Each row was made from one small tree. The marks that hang from a mark follow it in brackets, in alphabetical order. Every link used is in the known rows. Write each row's tree.
Known rows:
rala{kupufif mugok vakas{kater mana}}: [ 2.42 -0.28  0.37 -0.34 -0.85  1.04  1.56 -1.48 -2.97 -3.04 -3.41  2.59
  2.87 -1.52 -2.16  5.08 -3.27  2.49 -2.45  0.81  0.24 -2.24 -5.71  2.18
 -0.69 -0.75]
kater{vakas{mana}}: [-1.61 -1.62 -0.88 -0.98 -0.71  0.13 -1.74  2.57 -2.14 -1.71 -2.14 -0.41
 -1.80  1.24 -0.78  3.66 -0.03 -1.06 -1.07 -1.87 -0.62 -1.10 -1.63  1.95
 -0.62  1.13]
mana{vakas}: [-0.50  0.90  2.36 -0.44  0.49  0.86 -0.32  1.30 -2.18 -0.58 -2.25  0.50
 -2.34 -0.91 -1.05  2.35  0.29 -0.16 -0.48 -1.71  0.58 -0.86 -0.07  2.57
 -1.48 -1.36]
rala{vakas{kater mugok}}: [ 2.10  0.06  1.32  0.27  1.26 -1.94 -0.16 -2.79 -1.55 -1.22 -0.43  3.45
  1.41 -2.41 -1.80  2.63  0.80  0.56 -0.97 -1.25  2.62 -2.12 -2.20  0.91
 -0.20 -0.84]
mugok{vakas}: [ 2.43 -0.30  1.56 -1.44  0.40  0.01 -0.41 -1.83 -0.95 -0.60  0.31  2.85
  0.20 -2.14 -0.11  1.77  2.55  0.51  0.00 -1.21  2.64 -1.13  0.26  2.27
 -0.90 -0.02]
rala{vakas{kupufif mana}}: [ 2.17  0.62  0.96  1.87 -0.62  1.38 -0.90  1.02 -2.14 -0.27 -4.15  1.52
 -0.21 -0.33 -2.18  5.40  2.45  2.42 -0.29 -1.14  0.71  0.31 -1.58  2.51
  0.02  2.21]
mana{vakas{rala}}: [ 0.51  1.78  2.66  0.18 -1.13 -0.74 -1.30  1.45 -1.88  0.25 -2.57  1.72
 -2.10 -2.37 -1.25  2.78  0.35 -0.30  0.11 -0.56  0.73 -0.18 -1.68  1.78
 -1.76  0.14]
mana{vakas{kater}}: [-0.74  0.92  1.87 -0.55  0.46 -0.41 -0.72  0.30 -2.26 -0.73 -1.78  2.07
 -2.06 -1.36 -1.57  2.64 -0.70 -0.78 -1.12 -2.31  0.01 -2.69 -1.71  3.52
 -2.26 -2.25]
rala{kupufif vakas{kater mana mugok}}: [ 2.30  0.92  1.28  0.22 -2.40 -1.53  1.42 -1.69 -1.31 -4.04 -2.20  2.26
  1.63 -2.56 -1.63  6.04 -1.89  0.76 -0.99 -0.28  1.75 -3.04 -4.75  1.97
 -0.20  0.15]
kater{vakas{kupufif mana mugok rala}}: [ 1.46  0.18  0.63  0.39 -3.94 -3.19 -1.55  3.11 -1.08 -0.64 -3.20  1.55
 -2.45 -0.17 -0.72  5.21  0.05 -1.98  0.95  0.12  0.50 -0.34 -3.00 -0.30
  1.21  5.60]
mugok{vakas{kater mana rala{kupufif}}}: [ 2.79  1.23  1.06 -1.08 -3.91 -2.55 -0.14 -1.71 -0.62 -2.57 -1.63  4.26
  0.96 -4.48 -0.87  4.82 -0.14  0.28 -0.53  0.30  1.09 -2.90 -5.55  3.22
 -1.92  1.93]
mana{vakas{kupufif mugok}}: [ 1.78  2.15  3.53  0.14 -1.45 -0.95  1.00  1.68 -1.59 -0.18 -2.95  1.50
 -3.12 -0.80 -0.90  3.81  0.06 -1.16  0.99 -0.87  1.83 -0.80  0.25  1.37
  0.81  1.71]
kater{vakas{kupufif}}: [ 1.03 -1.20  0.63 -0.58 -0.64  0.70 -1.22  2.83 -1.82  0.02 -2.29  1.98
 -1.79  2.61 -0.36  4.11  0.91 -1.20  0.04 -0.84  0.81  0.40  0.95 -0.67
 -0.99  1.99]
mugok{rala vakas{kater}}: [ 3.80 -0.16  2.09 -2.97 -0.74 -3.19 -0.39 -4.53 -0.28  0.39  0.03  5.64
  0.79 -3.16 -0.62  1.93  2.02  0.50 -1.45  0.05  0.69 -2.37 -3.44  2.84
 -2.67  1.17]
vakas{kater kupufif mana mugok rala}: [ 2.44  2.03  0.59  0.61 -4.24 -4.47 -1.76  0.34 -0.53 -0.29 -3.23  3.84
 -0.97 -2.18 -1.76  4.88  0.28 -0.59  2.05  0.06  0.11 -1.94 -6.10  2.18
  1.29  5.04]
kater{vakas{mugok}}: [ 0.16 -1.33  0.45 -1.49 -0.35 -1.63 -0.51  0.87 -1.17 -1.63 -0.08  0.94
 -0.98  0.66  0.16  2.39 -0.55 -2.26 -0.17 -0.87  1.88 -0.99  0.00 -1.11
  0.29  1.14]
rala{kupufif vakas{mugok}}: [ 3.64  0.84  2.46  0.13 -1.42 -0.14  2.29 -1.86 -1.02 -3.31 -1.25  2.17
  2.16 -2.22 -0.68  4.77 -0.84  0.60 -0.15  0.79  3.99 -0.55 -0.73 -1.54
 -0.06 -0.13]
mugok{rala{vakas{kater}}}: [ 2.63 -0.23  1.79 -0.92  0.25 -1.74 -1.04 -3.64 -1.23  0.32 -1.58  4.69
  1.68 -1.83 -1.93  2.76  1.53  1.97 -1.97  0.14  0.16 -1.03 -3.61  1.90
 -2.66  0.44]
vakas{mugok}: [ 1.62  0.52  0.74 -1.15 -0.41 -1.31 -0.11 -0.94 -0.58 -1.30  0.10  1.56
  0.34 -0.78 -0.41  1.71  0.62 -0.81  1.38 -0.78  2.40 -0.97 -1.04  0.17
  1.02  0.59]
vakas{kater mugok rala{kupufif}}: [ 2.90  1.79  1.20 -1.10 -3.81 -3.73  0.29 -1.79  0.15 -2.42 -0.53  4.40
  1.81 -3.21 -0.57  4.11 -2.11 -1.51  1.34  1.37  1.99 -2.40 -5.27 -1.14
 -0.80  1.71]
mugok{rala vakas{kater kupufif}}: [ 5.16  0.44  2.81 -2.08 -1.39 -2.93 -0.22 -3.58 -0.18  1.19 -1.32  6.89
 -0.14 -1.99 -0.76  3.37  2.40  0.61 -0.52  0.54  0.79 -1.75 -2.72  2.66
 -2.12  2.96]
mugok{rala}: [ 2.40 -0.13  1.20 -2.07 -0.62 -0.76 -0.72 -1.84 -0.42  0.51 -1.20  2.70
  0.52 -0.40 -0.58  1.72  1.38  0.98 -0.11  0.77 -0.31  0.35 -2.50  1.04
 -1.66  1.64]

Write each row's tree:
[ 1.50 -0.94 -0.11 -0.16 -2.72 -0.85 -1.70  3.47 -2.64  0.45 -4.44  2.17
 -1.35  0.79 -1.08  4.21 -0.87 -0.16 -0.32  0.96 -0.94  0.50 -3.77  0.40
  0.53  4.56] -> kater{vakas{kupufif mana rala{mugok}}}
[ 4.05 -0.22  1.61  0.60  1.56  1.95  0.35 -0.55 -3.30  0.97 -3.51  3.52
  1.39  0.16 -1.74  2.87  0.31  2.75 -1.02  0.60  1.98  1.15 -0.65 -0.01
  0.58  0.81] -> rala{mugok vakas{kupufif}}
[ 1.51  1.27  2.60 -0.73 -2.14 -0.98  0.89  0.08 -2.64 -1.20 -3.00  3.76
 -0.40 -2.79 -1.35  3.83 -4.01 -0.51 -0.93  1.48  0.16 -2.14 -5.02  1.11
 -1.95 -0.73] -> mana{vakas{kater rala{kupufif mugok}}}
[ 3.40 -0.07  1.03 -0.62  0.44  1.12  2.13 -2.56 -2.72 -2.15 -2.16  4.25
  3.33 -1.37 -1.71  4.13 -3.20  1.85 -2.36  1.28  1.71 -1.46 -3.92  0.19
 -1.31 -1.89] -> rala{kupufif mugok vakas{kater}}
[ 1.18  0.00 -1.16 -0.74 -1.62 -2.00 -2.13 -0.59 -2.20 -0.14 -2.84  3.01
  1.09 -2.09 -2.14  2.32 -1.48  1.04 -0.47  0.35 -1.36 -1.79 -7.77  3.32
  0.13  1.35] -> vakas{kater mana rala{mugok}}
[ 3.26  0.43  1.64 -0.04 -1.61 -1.65 -1.25 -1.57 -1.39  0.55 -3.75  4.11
  0.50 -1.09 -2.39  5.00  1.79  2.59 -1.36 -0.10 -1.14 -0.80 -4.92  3.26
 -1.68  3.05] -> mugok{rala{vakas{kater kupufif mana}}}
[ 0.12 -1.73 -0.81 -1.04 -2.05 -0.96 -1.80  2.34 -2.63 -0.41 -3.04  1.05
 -0.59 -0.02 -1.09  2.64 -1.40 -0.27 -1.25  0.35 -0.88 -0.28 -4.23  0.89
  0.05  2.55] -> kater{vakas{mana rala{mugok}}}
[ 4.47  1.37  2.64 -0.27 -2.31 -1.53 -0.84 -0.78 -0.52  1.22 -1.70  4.68
 -0.39 -2.64 -0.45  3.45  3.18  0.34  1.17  0.85  3.04  0.22 -0.66  0.85
 -0.94  3.66] -> mugok{vakas{kupufif rala}}
[ 4.29 -0.36  1.80 -2.60 -0.75  1.30  2.72 -2.21 -1.75 -2.29 -0.83  3.64
  2.25 -1.86  0.15  3.10 -1.73  0.94 -0.68  1.67  2.77 -0.87 -1.63  0.28
 -0.34 -0.03] -> rala{kupufif mugok{vakas}}
[ 2.22 -0.81  1.84 -2.77 -3.11 -2.65  1.28 -0.42 -0.54 -2.40 -0.96  2.29
 -0.27  0.27  0.56  4.14 -1.76 -2.21 -0.70  1.65  1.26 -0.93 -2.03 -2.19
 -0.82  2.66] -> kater{vakas{mugok{rala{kupufif}}}}
[ 2.86  1.16  1.55 -2.08 -4.46 -2.88  1.35 -1.09  0.25 -2.93 -2.24  1.21
  0.58 -1.45 -0.34  4.56 -1.16 -0.03  0.70  1.33  0.11 -1.42 -5.16  1.18
  0.59  3.73] -> vakas{mana mugok{rala{kupufif}}}
[ 4.43  0.58  2.40 -1.63 -3.40 -2.11 -0.21 -1.47 -0.47  0.43 -3.04  3.86
 -1.12 -1.87 -0.60  4.36  2.95  1.37  0.00  0.33  0.15 -0.29 -2.90  3.77
 -0.59  5.13] -> mugok{rala vakas{kupufif mana}}
[ 1.93  1.67  2.97 -0.58 -2.41  0.37  1.26  1.19 -2.46 -1.10 -3.25  2.20
 -0.60 -2.22 -1.02  3.76 -3.11  0.16 -0.52  1.92  0.98 -0.22 -3.09  0.08
 -1.38  0.25] -> mana{vakas{rala{kupufif mugok}}}
[ 1.48  1.47  3.46 -1.67 -1.41 -3.84  0.43 -1.68 -1.25 -0.52 -1.56  3.21
 -1.86 -2.42 -1.13  2.57 -0.82 -1.20 -0.80 -0.43 -0.06 -2.77 -3.44  2.84
 -1.26  0.44] -> mana{vakas{kater mugok{rala}}}
[ 1.38  2.02  3.09 -0.06 -1.17 -2.26  0.49  0.87 -1.78 -0.34 -2.47  3.21
 -2.91 -1.13 -1.39  4.02 -0.50 -1.50  0.52 -1.47  1.09 -2.50 -1.35  2.39
  0.03  0.74] -> mana{vakas{kater kupufif mugok}}
[ 3.31  1.23  1.23  0.06 -3.24 -3.03 -1.55 -0.70 -0.84 -0.01 -2.73  5.04
 -0.71 -3.24 -1.37  4.46  2.17  0.58  0.46 -0.58  0.71 -1.91 -4.43  4.07
 -0.86  3.75] -> mugok{vakas{kater kupufif mana rala}}
[-0.79 -1.24 -0.27 -1.00 -1.62 -1.84 -0.85  2.00 -1.69 -2.34 -1.57 -0.41
 -1.72  0.30 -0.37  3.21 -0.37 -1.90 -0.39 -1.66  0.22 -1.83 -1.88  1.34
  1.19  2.09] -> kater{vakas{mana mugok}}
[ 2.63  0.98  0.95  1.49 -1.13 -2.02 -0.41 -0.55 -1.57 -1.19 -3.22  2.97
 -0.01 -1.66 -2.25  5.19  1.12  1.12 -0.24 -1.46  1.47 -2.00 -3.49  2.26
  1.03  2.23] -> rala{vakas{kater kupufif mana mugok}}
[-0.01  1.36  2.45 -0.92 -0.29 -2.44  0.46 -0.36 -1.77 -1.58 -1.13  2.12
 -2.01 -2.10 -1.15  2.64 -1.13 -1.78 -0.30 -2.19  1.07 -3.33 -2.02  2.72
 -0.35 -1.41] -> mana{vakas{kater mugok}}
[ 3.51  1.88  1.93 -0.79 -4.07 -2.52  0.60 -0.66  0.19 -2.28 -0.95  2.75
  1.32 -2.39  0.06  3.95 -1.41 -1.04  1.91  2.23  2.88 -0.43 -3.25 -2.20
  0.14  2.46] -> vakas{mugok rala{kupufif}}
[ 2.95 -0.22  0.36  0.78  0.26  0.35 -0.47 -0.46 -3.30  0.02 -4.56  3.77
  1.25 -0.40 -2.86  4.25 -0.41  2.71 -1.80 -0.35 -0.29 -1.23 -4.45  3.04
  0.69  0.99] -> rala{mugok vakas{kater kupufif mana}}
[ 1.71  0.52  0.62 -0.49 -2.50 -3.17 -1.97 -1.90 -0.85 -0.76 -1.17  3.71
  0.16 -4.35 -1.35  2.75  1.71  0.38 -0.25 -0.93  0.67 -2.76 -5.18  4.61
 -1.24  1.67] -> mugok{vakas{kater mana rala}}
[-0.07 -0.95 -0.11 -0.14 -1.83  0.43 -1.66  3.81 -2.16 -0.85 -3.58  0.63
 -2.42  2.37 -0.85  5.07  0.62 -0.90 -0.18 -1.40 -0.73 -0.36 -1.13  1.72
 -0.27  3.09] -> kater{vakas{kupufif mana}}
[ 1.70 -0.81  1.38 -0.63 -1.17 -1.66 -0.23  1.97 -1.34 -0.47 -1.35  2.10
 -1.77  1.55 -0.02  4.15  0.25 -2.13  0.63 -0.36  1.98 -0.38  0.77 -1.42
  0.83  3.19] -> kater{vakas{kupufif mugok}}
[ 2.45  0.51  0.92 -0.52 -1.54 -1.40 -0.71 -0.79 -1.25 -0.67 -2.22  3.78
 -0.92 -1.67 -1.27  4.46  2.10  0.55 -0.03 -1.82  0.50 -2.65 -2.96  4.95
 -0.37  2.06] -> mugok{vakas{kater kupufif mana}}
[ 1.70 -1.17  0.60 -1.60 -2.09 -0.22  0.17  1.41 -2.19 -1.24 -2.08  2.73
  0.72  0.01 -0.06  3.71 -3.02 -1.07 -0.94  2.48  0.90  0.09 -2.76 -2.69
 -1.27  1.59] -> kater{vakas{rala{kupufif mugok}}}
[ 2.94  0.84  0.12  0.44 -3.11 -0.42 -1.36  1.89 -2.07  1.04 -4.81  2.49
  0.11 -0.47 -1.70  3.68 -0.19  1.70  1.08  1.74 -0.67  0.91 -5.07  1.77
  1.29  4.75] -> vakas{kupufif mana rala{mugok}}
[ 2.75  2.22  1.16  0.81 -4.43 -3.16 -1.29  1.42 -0.19 -0.34 -3.55  2.01
 -1.08 -1.67 -1.26  4.81  1.11 -0.25  2.74  0.64  1.05 -0.07 -4.07  0.90
  2.06  5.58] -> vakas{kupufif mana mugok rala}
[ 1.87  2.70  3.30 -0.58 -3.47 -3.37  0.92 -0.18 -1.14 -2.33 -1.86  3.51
 -1.25 -3.71 -0.82  4.67 -2.98 -2.11  0.36  0.67  1.60 -2.88 -4.13  0.66
 -1.16  0.22] -> mana{vakas{kater mugok rala{kupufif}}}
[ 2.08 -0.12  0.93 -0.72 -0.90 -1.94 -1.32 -2.51 -1.50 -0.46 -2.93  3.16
  0.93 -1.98 -2.26  3.54  0.99  2.43 -2.17 -0.23 -1.21 -1.49 -5.58  3.57
 -1.98  1.23] -> mugok{rala{vakas{kater mana}}}
[ 2.92  0.52  1.43 -0.92 -0.90 -2.93 -1.53 -2.88 -0.63 -0.11  0.07  5.35
  0.65 -4.17 -0.97  1.97  1.82 -0.12 -0.24 -0.23  2.09 -2.22 -3.06  2.20
 -1.99  0.80] -> mugok{vakas{kater rala}}
[ 4.71  0.51  2.88  0.07 -0.71 -0.41 -0.64 -1.60 -0.94  1.18 -3.12  4.25
  0.65 -0.51 -1.46  4.07  2.84  2.39 -0.66  1.13  0.82  1.06 -1.30  0.51
 -1.72  2.96] -> mugok{rala{vakas{kupufif}}}
[ 3.42  0.29  1.72 -0.75 -0.01 -1.27 -0.71 -1.86 -0.88  0.08 -0.97  5.41
 -0.16 -1.50 -0.63  3.63  2.35  0.02  0.08 -1.33  2.20 -2.06 -0.93  2.92
 -1.44  1.02] -> mugok{vakas{kater kupufif}}
[ 1.70  0.75 -0.31 -1.05 -3.62 -1.36 -0.39 -0.21 -1.93 -2.12 -3.31  3.28
  2.01 -2.23 -1.65  4.27 -3.80  0.78 -0.34  1.54 -1.03 -2.14 -8.24  1.98
 -0.59  1.74] -> vakas{kater mana rala{kupufif mugok}}
[ 4.05  0.73  2.03 -1.76 -2.79 -3.24 -0.55 -2.34 -0.60  0.37 -2.60  5.32
 -0.71 -2.32 -1.03  4.42  2.32  1.15 -0.64 -0.13 -0.53 -2.13 -4.47  4.78
 -1.30  4.22] -> mugok{rala vakas{kater kupufif mana}}
[ 2.07  1.72  2.73  0.17 -1.61 -1.45 -0.63  1.19 -2.83  1.39 -4.19  4.71
 -1.89 -1.52 -1.99  3.94 -1.47 -0.11 -0.36  0.71 -0.33 -0.96 -4.02  2.05
 -0.77  1.23] -> mana{vakas{kater kupufif rala{mugok}}}
[ 1.94 -0.63  1.26 -1.30 -3.79 -3.25 -0.45  1.67 -1.05 -0.77 -3.37  1.78
 -2.37  1.04 -0.61  5.28  0.20 -1.43 -0.13  0.15 -0.60 -0.57 -2.79  0.72
  0.72  5.68] -> kater{vakas{kupufif mana mugok{rala}}}
[ 1.66  1.31  0.17  0.04 -2.30 -2.75 -0.85  0.35 -0.69 -1.25 -2.76  2.58
 -0.92 -0.43 -1.59  4.76  0.21 -0.64  1.50 -1.59 -0.06 -2.83 -4.18  3.06
  1.79  3.18] -> vakas{kater kupufif mana mugok}
[ 2.18  1.47  0.25  1.02 -3.81 -0.77 -2.63  2.34 -0.91  0.53 -4.42  1.96
 -1.12 -0.60 -1.62  4.65  1.61  1.05  1.97  0.32 -0.47  0.73 -3.87  1.95
  0.21  4.76] -> vakas{kupufif mana rala}
[ 0.99 -1.15 -0.22 -1.32 -3.71 -0.52 -0.17  2.36 -2.43 -2.18 -3.40  1.02
  0.35 -0.09 -0.51  4.62 -3.24 -0.51 -1.06  1.76 -0.52 -0.45 -4.84 -0.38
 -0.33  2.69] -> kater{vakas{mana rala{kupufif mugok}}}
[ 3.07  1.17  1.22 -1.08 -3.45 -4.43 -0.46 -1.10 -0.26 -0.29 -3.25  3.81
 -0.83 -1.05 -1.48  4.75  0.42 -0.02  0.87  0.26 -1.30 -2.41 -6.05  3.16
  0.96  5.00] -> vakas{kater kupufif mana mugok{rala}}
[ 2.00  1.17  0.55 -0.86 -2.76 -1.36 -0.95 -1.07 -0.53 -1.70 -1.10  4.11
  1.69 -1.96 -0.90  4.34 -1.37 -0.17  0.52  1.49  0.69 -1.58 -4.97  0.08
 -2.53  0.72] -> vakas{kater rala{kupufif}}
[ 0.57  2.24  2.73 -0.24 -2.77 -1.37  0.10  0.72 -1.70 -1.73 -2.60  3.17
 -1.08 -2.85 -0.98  4.85 -2.50 -0.96 -0.34  0.41  0.44 -2.19 -4.01  1.62
 -3.08 -0.51] -> mana{vakas{kater rala{kupufif}}}
[ 1.08 -0.30  0.27 -1.24 -0.45 -1.47 -1.11 -1.73 -1.28 -1.65 -0.62  2.72
 -0.23 -2.88 -1.01  2.78  1.53  0.50 -0.89 -2.38  0.43 -3.43 -3.59  5.31
 -0.90  0.11] -> mugok{vakas{kater mana}}
[ 3.65  0.59  1.98 -2.85 -3.65 -2.88  1.07 -3.28 -0.40 -2.51 -1.48  4.31
  0.86 -3.59 -0.43  5.17 -0.38  0.63 -1.40  0.58 -0.35 -3.25 -5.85  3.90
 -2.45  2.30] -> mugok{rala{kupufif} vakas{kater mana}}
[ 4.52 -0.34  1.69 -1.58  0.30  0.79  1.12 -1.19 -1.87  0.72 -1.64  4.24
  0.58 -0.64 -0.41  2.06  1.02  1.28 -0.06  0.59  2.29 -0.05 -0.66  1.41
  0.99  1.59] -> rala{mugok{vakas{kupufif}}}
